Every row comes from one small tree of marks. The marks that hang from a mark follow it in brackets, in the order of their numbers. Every link used is in the known rows. Which tree was each row made from?
Known rows
Z695[Z39[Z101 Z426 Z915]]: 313 -127 77 178 18 114 137 88 1 -201 166 -37 -226 298 165 -122 -42 -357 126 123 -271 260 -61 -88 -36 38 -440 140 -45 -39 173 -43 -226
Z915[Z39[Z426[Z686] Z695]]: 122 52 64 8 -359 22 273 -48 -138 62 28 -66 -49 183 99 -191 -290 28 -207 148 -57 69 -243 137 117 263 -154 99 29 61 43 18 -400
Z39[Z101[Z966[Z246]] Z695 Z915]: 38 -232 253 66 86 42 1 -30 -57 322 -43 253 -144 195 -233 -93 -368 -318 395 -1 -161 28 -188 -16 10 282 -358 169 -374 165 -24 64 -326
Z80[Z220[Z792[Z642]] Z748]: 173 -613 -281 108 -125 174 -56 575 28 76 -134 -386 -43 156 -279 87 308 163 -395 -110 -199 -208 122 5 292 -217 104 -82 -408 251 -12 16 -17
Z39[Z426[Z686] Z915]: 81 45 21 -139 -85 73 211 53 -156 -378 111 102 -72 126 208 69 -234 -192 -292 247 -81 332 -169 206 -31 107 -195 -188 39 106 77 96 -223
Z80[Z220[Z792[Z642]]]: 98 -481 -110 120 -29 80 26 447 29 97 -141 -184 39 297 -250 3 225 3 -283 50 -94 -167 19 -21 204 -139 -11 45 -333 303 85 -136 -14
Z246[Z220[Z80[Z748]] Z966]: 218 -157 2 -152 154 50 -127 67 243 164 286 -90 155 -19 -39 74 -22 419 -232 -89 -324 92 -4 -35 245 177 279 -216 36 -17 114 165 175
Z80[Z220 Z748]: 188 -286 -318 -43 -137 69 -54 249 -118 61 -11 -420 -91 -146 -107 93 206 331 -272 -169 -140 -9 202 97 166 -160 197 -269 -142 91 -96 261 91
Z792[Z220]: -138 43 101 88 -48 132 -148 98 -11 56 107 0 66 55 52 -58 -50 24 119 -69 -119 106 -27 -42 35 39 -118 18 2 -36 -47 45 14
Z220[Z80[Z748] Z792[Z642]]: 120 -593 20 12 -109 76 -201 329 170 4 56 -208 83 166 -254 80 281 59 -272 -4 -202 -284 -260 22 388 -129 55 199 -298 91 -31 -2 -88
Z523[Z778[Z101[Z39[Z915] Z966]]]: 183 108 95 93 514 -41 -224 154 411 -267 -183 118 91 -147 54 66 155 -53 217 -4 98 -225 -199 130 -48 157 -95 443 -125 -155 -42 159 -112
Z246[Z220[Z80] Z966]: 125 -45 187 -125 256 -48 -44 -63 233 189 284 143 236 118 -6 -11 -147 248 -117 52 -193 99 -92 -68 159 270 173 -99 119 67 199 3 119
Z792[Z220[Z80[Z748]] Z642[Z426]]: 48 -573 73 243 -271 132 -133 373 148 -37 250 -7 116 136 -131 42 247 121 -31 -344 -326 -123 -218 -113 224 -39 -71 -150 -274 102 -28 241 -185
Z778[Z101]: 14 -34 -109 98 -49 -86 -130 -66 259 -4 -6 -50 35 -134 52 18 96 -101 -49 61 -142 -163 -114 157 -7 -89 23 166 -1 39 -61 -3 8
Z792[Z220[Z80] Z642[Z426[Z686]]]: 0 -388 219 147 -424 36 31 350 55 -100 227 387 254 306 33 -74 6 -94 -199 -80 -114 -57 -305 -108 137 129 -230 -101 -140 344 80 95 -321
Z80[Z220[Z792] Z748]: 84 -413 -292 -79 -103 110 -182 360 -9 37 10 -467 -96 16 -269 87 194 171 -337 -29 -79 -57 141 35 380 -273 165 -173 -247 114 -50 99 145
Z246[Z220[Z80 Z792] Z966]: 77 -138 185 -155 272 3 -152 63 315 164 345 91 260 297 -189 -33 -179 86 -167 190 -114 57 -172 -125 377 168 147 13 17 54 244 -163 195
Z246[Z966]: 86 -4 77 -27 159 12 -2 58 111 62 93 26 4 121 2 54 -61 117 -86 -91 3 154 41 -101 94 189 43 -92 67 8 117 -11 158
Z915[Z39[Z101[Z778] Z426[Z686] Z695]]: 481 -25 12 23 -379 -27 417 0 -283 63 48 -64 -134 475 123 -293 -356 -227 89 218 -32 -17 -240 17 280 226 -316 169 115 287 197 21 -622
Z778[Z101[Z39[Z426] Z966] Z523]: 189 103 21 252 358 -268 -309 134 546 -204 66 -30 14 -137 9 51 -91 -120 240 -134 -263 -211 -322 -41 -178 362 25 392 84 -64 194 -76 -101
Z80[Z220]: 109 -174 -129 -6 -47 -24 20 133 -99 79 -46 -182 -15 -10 -90 6 104 168 -162 -41 -62 20 127 80 51 -66 85 -131 -82 180 -11 114 82
Z246[Z220[Z80[Z748] Z792[Z642]] Z966]: 220 -471 41 -3 163 132 -120 398 331 169 192 -92 205 297 -219 36 80 275 -355 -11 -360 -108 -107 -129 374 146 175 -39 -215 121 171 -101 43
Z915[Z39[Z101[Z966]]]: 182 -62 192 135 -29 -214 -46 -26 -11 297 44 70 -54 245 99 -315 -188 -81 112 -84 -61 -170 -62 -189 101 278 -221 496 260 -18 0 73 -202
Z695[Z39[Z426 Z915]]: 221 -14 66 193 137 130 83 37 64 -344 187 -48 -179 101 180 -87 21 -108 67 165 -219 277 -52 11 -52 51 -342 -47 -91 -167 132 -67 -68
Z523[Z778[Z101[Z39 Z966[Z246[Z220]]]]]: 125 110 -92 180 493 -171 -214 192 461 234 -35 251 311 -133 -283 -80 -12 223 130 -45 -252 -422 -59 34 -133 258 172 364 -252 -136 180 74 -170
Z778[Z101[Z39]]: 3 60 -41 213 122 -29 -90 162 278 -22 19 -38 82 -167 -43 98 161 -59 36 16 -30 -222 -204 74 -73 -66 39 238 49 6 42 -53 -64
Z101[Z966]: 76 -11 88 65 181 -156 -174 39 68 60 32 174 9 -59 51 -94 -115 -37 72 -49 48 -80 -20 -94 54 232 -71 163 60 -33 38 -40 28
Z792[Z220 Z642[Z426[Z686]]]: -31 -239 56 236 -395 142 150 452 -17 -120 84 351 140 297 80 -109 -25 -141 -146 -146 -79 -25 -52 -178 -9 130 -246 -234 -197 317 109 6 -326
Z695[Z39[Z101[Z966[Z246]] Z426] Z642]: 430 -411 66 337 64 -238 49 84 308 330 290 117 -206 391 -204 -389 -220 -187 4 3 -452 -106 -21 -342 51 422 -394 245 -163 -137 323 -187 -335
Z792[Z220[Z80[Z748]]]: -40 -247 67 -32 -163 120 -333 96 72 25 281 -222 96 -97 -41 62 132 244 -41 -137 -262 67 -185 54 295 -52 5 17 -16 -77 -134 282 54
Z39[Z101[Z778] Z695[Z642]]: 507 -273 80 23 -152 72 313 -3 99 234 -117 -109 -230 349 -106 -174 -171 -248 380 49 54 -197 -22 -209 301 200 -246 -4 -178 208 110 -199 -415
Z792[Z220 Z642]: -65 -190 98 259 -87 162 -43 289 62 79 -18 49 108 192 52 -53 89 10 38 -138 -265 -26 -50 -97 -26 94 -190 78 -157 95 19 -29 -133
Z966[Z246[Z220[Z80 Z792]]]: -149 -267 48 -104 138 -55 -166 -43 150 292 305 131 308 227 -441 -74 -184 70 -115 300 -278 -131 -209 46 232 -64 73 28 -254 66 124 -60 -21
Z695[Z39[Z101[Z778] Z426 Z915] Z642]: 714 -285 67 161 107 69 301 15 133 -236 200 -106 -338 485 160 -271 -54 -340 244 255 -192 126 6 -202 178 139 -514 -40 -68 -39 268 -207 -376
Z246[Z220[Z792] Z966]: 43 17 35 -58 281 114 -16 165 257 156 177 83 141 308 -125 -29 -227 32 -103 120 -87 91 78 -208 221 159 139 -131 -34 41 235 -247 179
Z101[Z778[Z523] Z966[Z246[Z220[Z792]]]]: 231 -66 -39 -38 437 -145 -240 -7 290 59 120 185 108 254 -273 -217 -367 61 386 209 -143 -215 78 -205 132 304 0 -33 -311 99 226 -271 -62
Z426[Z686]: 38 43 6 -110 -241 19 92 83 -117 -101 -20 147 49 6 139 -45 -98 -55 -277 150 139 44 -2 47 5 76 -22 -67 93 183 -12 -18 -129
Z246[Z220[Z80 Z792[Z642]] Z966]: 146 -380 207 4 249 58 -45 277 356 205 195 145 291 452 -185 -39 -15 94 -230 117 -271 -80 -182 -133 301 222 61 99 -139 190 239 -218 39

Write each row's tree
65 56 -135 251 176 -123 -28 174 254 -97 142 -77 57 -60 -66 115 60 -128 -33 23 -259 -123 -354 133 -74 -8 27 225 74 -46 225 14 -140
Z778[Z101[Z39[Z426]]]
76 -230 173 118 132 -45 38 -25 -63 238 100 184 -155 280 -244 -78 -467 -379 332 -17 -364 124 -338 55 24 344 -360 124 -368 98 143 108 -414
Z39[Z101[Z966[Z246]] Z426 Z695 Z915]
403 -39 1 -75 0 -51 28 -39 80 -159 -97 -98 -162 304 78 -81 -76 -205 458 -38 -23 -53 52 -167 26 72 -100 61 11 242 94 -71 -240
Z39[Z101[Z778[Z523]]]
-63 -160 54 -94 75 -104 -55 -147 90 325 286 178 247 23 -274 -62 -153 244 -65 165 -377 -72 -165 109 27 54 113 -65 -165 49 118 88 -62
Z966[Z246[Z220[Z80]]]
14 -284 -122 -119 13 -1 -146 -3 82 295 294 -49 194 -103 -293 4 -26 419 -192 12 -470 -89 -71 117 116 -4 245 -207 -248 -35 35 240 -36
Z966[Z246[Z220[Z80[Z748]]]]
254 -123 87 -36 -325 68 332 15 126 46 4 -27 -137 194 -26 -88 -305 -125 -266 109 -64 8 -181 -18 125 348 -132 -165 -160 78 122 -180 -413
Z39[Z426[Z686] Z695[Z642]]
-35 -336 255 151 -112 62 -166 206 113 98 127 70 218 173 3 -27 140 81 -25 -77 -287 -71 -298 5 110 110 -184 203 -110 112 -37 91 -127
Z792[Z220[Z80] Z642]
20 -190 -30 119 108 140 72 331 178 132 -84 108 186 323 -138 -101 -8 -47 -127 141 -217 -186 14 -158 50 47 -3 38 -280 145 191 -305 -104
Z246[Z220[Z792[Z642]]]
203 -741 -299 215 -183 132 30 643 43 -19 -30 -243 -55 280 -390 74 319 49 -313 -239 -134 -237 106 -138 319 -267 68 -316 -495 307 103 70 -83
Z80[Z220[Z792[Z642[Z426]]] Z748]
314 149 203 10 297 251 81 20 122 -366 -197 -63 -220 48 4 129 -70 -60 699 71 247 57 -136 -53 -43 163 -189 -127 -311 115 51 -127 -267
Z101[Z39[Z695 Z915] Z778[Z523]]
117 -99 -106 97 238 -230 -298 -49 384 140 -98 128 167 -104 -207 -90 59 109 67 -44 -211 -321 -85 166 10 160 43 433 -280 -95 -47 168 -104
Z523[Z778[Z101[Z966[Z246]]]]
16 -387 -17 -158 -85 46 -305 116 106 -52 194 -277 51 29 -250 109 144 51 -201 69 -55 -138 -236 60 451 -196 88 141 -118 -34 -65 91 65
Z220[Z80[Z748] Z792]
77 -526 132 23 -339 -60 57 355 114 -191 154 338 173 428 -173 -45 54 -281 -359 133 93 -246 -356 -107 304 -3 -160 29 -223 402 124 -85 -272
Z220[Z80 Z792[Z642[Z426[Z686]]]]
545 -289 13 57 -91 10 355 -11 81 166 18 -151 -255 465 -120 -157 -246 -318 302 67 -171 -79 -170 -114 311 242 -259 -22 -156 147 296 -152 -520
Z39[Z101[Z778] Z426 Z695[Z642]]
85 -513 55 126 -523 134 -49 462 39 -145 251 143 171 173 9 -2 142 67 -303 -189 -192 -80 -215 -62 228 40 -117 -213 -190 274 -19 246 -280
Z792[Z220[Z80[Z748]] Z642[Z426[Z686]]]
201 -31 -25 170 472 -201 -73 179 -40 134 157 269 42 27 -290 -78 -125 100 332 75 100 -219 -115 -76 74 208 -130 65 -91 25 297 -50 -206
Z101[Z39 Z778 Z966[Z246]]
-27 -159 128 -127 121 -9 -146 6 185 85 221 66 256 177 -140 -48 -121 -29 -106 274 -116 -103 -208 -11 277 -9 79 117 -21 63 121 -98 43
Z246[Z220[Z80 Z792]]
262 155 -158 25 30 -80 45 299 256 -345 -75 -1 175 8 18 72 84 -53 -279 47 -45 -151 -268 231 -39 76 77 316 15 32 177 126 -340
Z523[Z778[Z101[Z39[Z426[Z686]]]]]
177 -94 198 101 -34 -24 -60 78 21 313 -117 151 -78 121 -24 -139 -246 -319 362 -128 2 -103 -117 -190 108 366 -218 349 -111 195 41 -57 -250
Z39[Z101[Z966] Z695]
454 -92 299 134 467 129 128 110 198 -39 -66 111 -237 61 -38 -101 -184 -113 507 147 295 -170 -189 -149 235 413 -360 -62 -243 -60 132 -217 -329
Z101[Z39[Z695[Z642] Z915] Z778 Z966]
161 -656 -26 -11 -420 59 -27 491 102 -197 162 95 111 285 -214 42 157 -100 -468 1 -5 -257 -281 -89 387 -110 -37 -94 -313 332 53 43 -270
Z220[Z80[Z748] Z792[Z642[Z426[Z686]]]]
295 -200 -39 65 153 -257 -47 23 -123 256 101 249 -68 260 -202 -210 -260 -166 360 49 -115 -149 -30 -98 178 211 -233 168 -74 199 208 52 -292
Z39[Z101[Z778 Z966[Z246]]]
224 81 112 305 286 -143 -259 108 570 -71 -74 -48 -67 -133 -63 50 -148 -149 417 -174 -196 -212 -411 -51 -115 449 -18 352 -141 5 146 -142 -212
Z778[Z101[Z39[Z426 Z695] Z966] Z523]
490 -17 161 44 98 -248 -76 -120 115 10 -39 -42 -140 327 173 -339 -217 -49 497 -42 -10 -217 23 -275 126 350 -215 387 189 86 43 -18 -257
Z915[Z39[Z101[Z778[Z523] Z966]]]
425 -55 196 -98 1 188 105 -127 39 -230 -204 -86 -278 273 78 -12 -203 -349 714 35 45 113 -77 -75 43 167 -300 -34 -294 298 -42 -80 -313
Z39[Z101[Z778[Z523]] Z695 Z915]
735 -286 223 186 230 -7 75 20 236 -97 65 122 -304 307 254 -369 -57 -306 390 203 87 -64 108 -357 237 320 -585 108 -51 -14 144 -238 -259
Z695[Z39[Z101[Z778 Z966] Z915] Z642]
20 -585 -92 56 3 90 -132 302 189 305 185 -20 254 213 -487 6 84 263 -322 88 -532 -284 -174 59 241 -53 145 -6 -496 106 87 5 -153
Z966[Z246[Z220[Z80[Z748] Z792[Z642]]]]
47 -455 86 130 -195 170 -230 301 103 73 127 -172 130 52 -33 35 272 253 -135 -192 -391 -75 -209 22 203 18 -60 95 -187 50 -106 221 -106
Z792[Z220[Z80[Z748]] Z642]
-167 -116 -96 -26 155 62 -25 77 93 285 153 121 164 231 -415 -114 -241 28 -63 242 -248 -64 4 -53 91 -40 86 -88 -317 25 147 -165 -48
Z966[Z246[Z220[Z792]]]
350 -231 169 97 -252 159 322 116 221 -384 182 254 -231 225 179 -230 -20 -213 -167 194 212 56 127 -271 53 165 -398 -439 -202 20 65 -198 -244
Z695[Z39[Z915] Z642[Z426[Z686]]]
16 -462 178 43 -28 0 -123 204 186 33 53 45 166 320 -201 -6 162 -114 -181 133 -99 -235 -356 -7 258 -44 -107 330 -225 171 17 -149 -98
Z220[Z80 Z792[Z642]]
44 -120 -3 129 158 -273 -400 -151 529 80 -11 106 8 -137 -162 -42 -118 11 188 -76 -299 -266 -110 45 -148 243 11 229 -238 16 -70 -1 -20
Z778[Z101[Z966[Z246]] Z523]
19 -59 77 270 340 -101 -14 205 46 312 152 209 -31 26 -439 -1 -305 -16 256 -102 -212 -78 -361 -14 -16 405 -119 157 -271 -51 309 -42 -341
Z101[Z39[Z426 Z695] Z966[Z246]]
251 -380 157 165 -333 66 333 65 234 276 -19 87 -205 412 -265 -136 -149 -410 253 -214 11 -190 -85 -345 169 157 -192 -159 -305 151 107 -119 -415
Z39[Z101 Z695[Z642[Z426]]]
341 140 25 15 455 35 77 62 71 -572 57 -112 -159 152 31 113 -104 -81 445 107 -52 171 -182 36 -104 114 -157 -159 -63 -10 232 -38 -235
Z101[Z39[Z426 Z915] Z778[Z523]]
24 -307 -46 247 41 126 149 393 206 19 67 271 182 432 -235 -120 -13 -177 -44 -21 -153 -244 13 -291 83 1 -36 -176 -340 211 281 -251 -156
Z246[Z220[Z792[Z642[Z426]]]]
181 -59 280 154 -133 -82 15 -36 3 434 -94 37 -93 204 15 -316 -258 -132 308 -98 -1 -194 -143 -181 166 358 -250 514 39 44 -39 0 -329
Z915[Z39[Z101[Z966] Z695]]
51 -194 53 89 57 -223 -97 50 -24 389 98 268 -2 188 -232 -143 -258 -174 156 -77 -207 -132 -69 -134 11 222 -173 276 -91 122 109 57 -215
Z39[Z101[Z966[Z246]]]
370 -222 68 154 -375 15 263 171 273 -191 176 238 -163 211 98 -303 6 -88 -237 48 190 -118 174 -393 60 181 -247 -316 -134 27 138 -270 -225
Z695[Z39 Z642[Z426[Z686]]]
-64 -474 77 51 109 -9 -59 177 195 314 177 209 310 361 -462 -85 -36 90 -201 235 -421 -258 -251 8 114 33 7 124 -422 179 171 -125 -157
Z966[Z246[Z220[Z80 Z792[Z642]]]]
583 -188 21 190 147 -201 -175 -2 229 37 89 168 -180 262 -54 -328 -119 -95 574 -13 -106 -158 140 -377 -21 346 -325 234 -210 123 179 -202 -256
Z695[Z39[Z101[Z778[Z523] Z966[Z246]]]]
-66 -389 -109 -150 28 51 -232 73 134 278 347 -101 214 82 -491 6 -70 250 -244 155 -383 -158 -145 64 333 -128 192 -95 -318 -5 40 84 -23
Z966[Z246[Z220[Z80[Z748] Z792]]]
147 -150 239 96 -205 83 258 -175 219 354 -88 -200 -174 165 -68 -256 -97 182 42 53 -5 -229 -60 -77 189 227 -123 69 -155 -163 -115 -117 -278
Z915[Z39[Z695[Z642]]]
521 -52 114 -15 339 -144 -37 -66 82 -379 60 6 -234 333 195 -108 -335 -384 527 29 -197 136 -157 -117 52 353 -348 100 11 123 227 40 -281
Z39[Z101[Z778[Z523] Z966] Z426 Z915]
154 -289 151 138 -219 93 264 -14 270 125 20 68 -157 174 -222 -88 -124 -127 182 -157 92 -181 -60 -237 143 164 -119 -330 -366 20 76 -141 -258
Z39[Z695[Z642[Z426]]]
3 59 -41 292 425 -216 -208 158 388 356 143 310 241 -169 -239 -124 -161 125 116 82 -319 -340 -148 -8 -169 288 92 203 -108 -32 213 -68 -120
Z778[Z101[Z39 Z966[Z246[Z220]]]]
345 -111 -34 223 -90 -33 86 135 47 -8 177 -53 -138 325 95 -188 -10 -258 73 -1 -294 94 -11 -221 -18 100 -286 221 38 9 250 -114 -199
Z695[Z39[Z101 Z426]]
49 -108 -146 35 359 -137 -349 77 511 210 -32 174 324 100 -357 -163 -105 40 5 153 -290 -395 -35 57 160 125 113 386 -395 -70 71 -41 -73
Z523[Z778[Z101[Z966[Z246[Z220[Z792]]]]]]
-83 -324 -79 163 105 84 70 297 143 339 28 198 203 367 -387 -108 -77 44 -163 160 -381 -226 -17 -71 -7 32 28 -27 -489 141 202 -223 -170
Z966[Z246[Z220[Z792[Z642]]]]
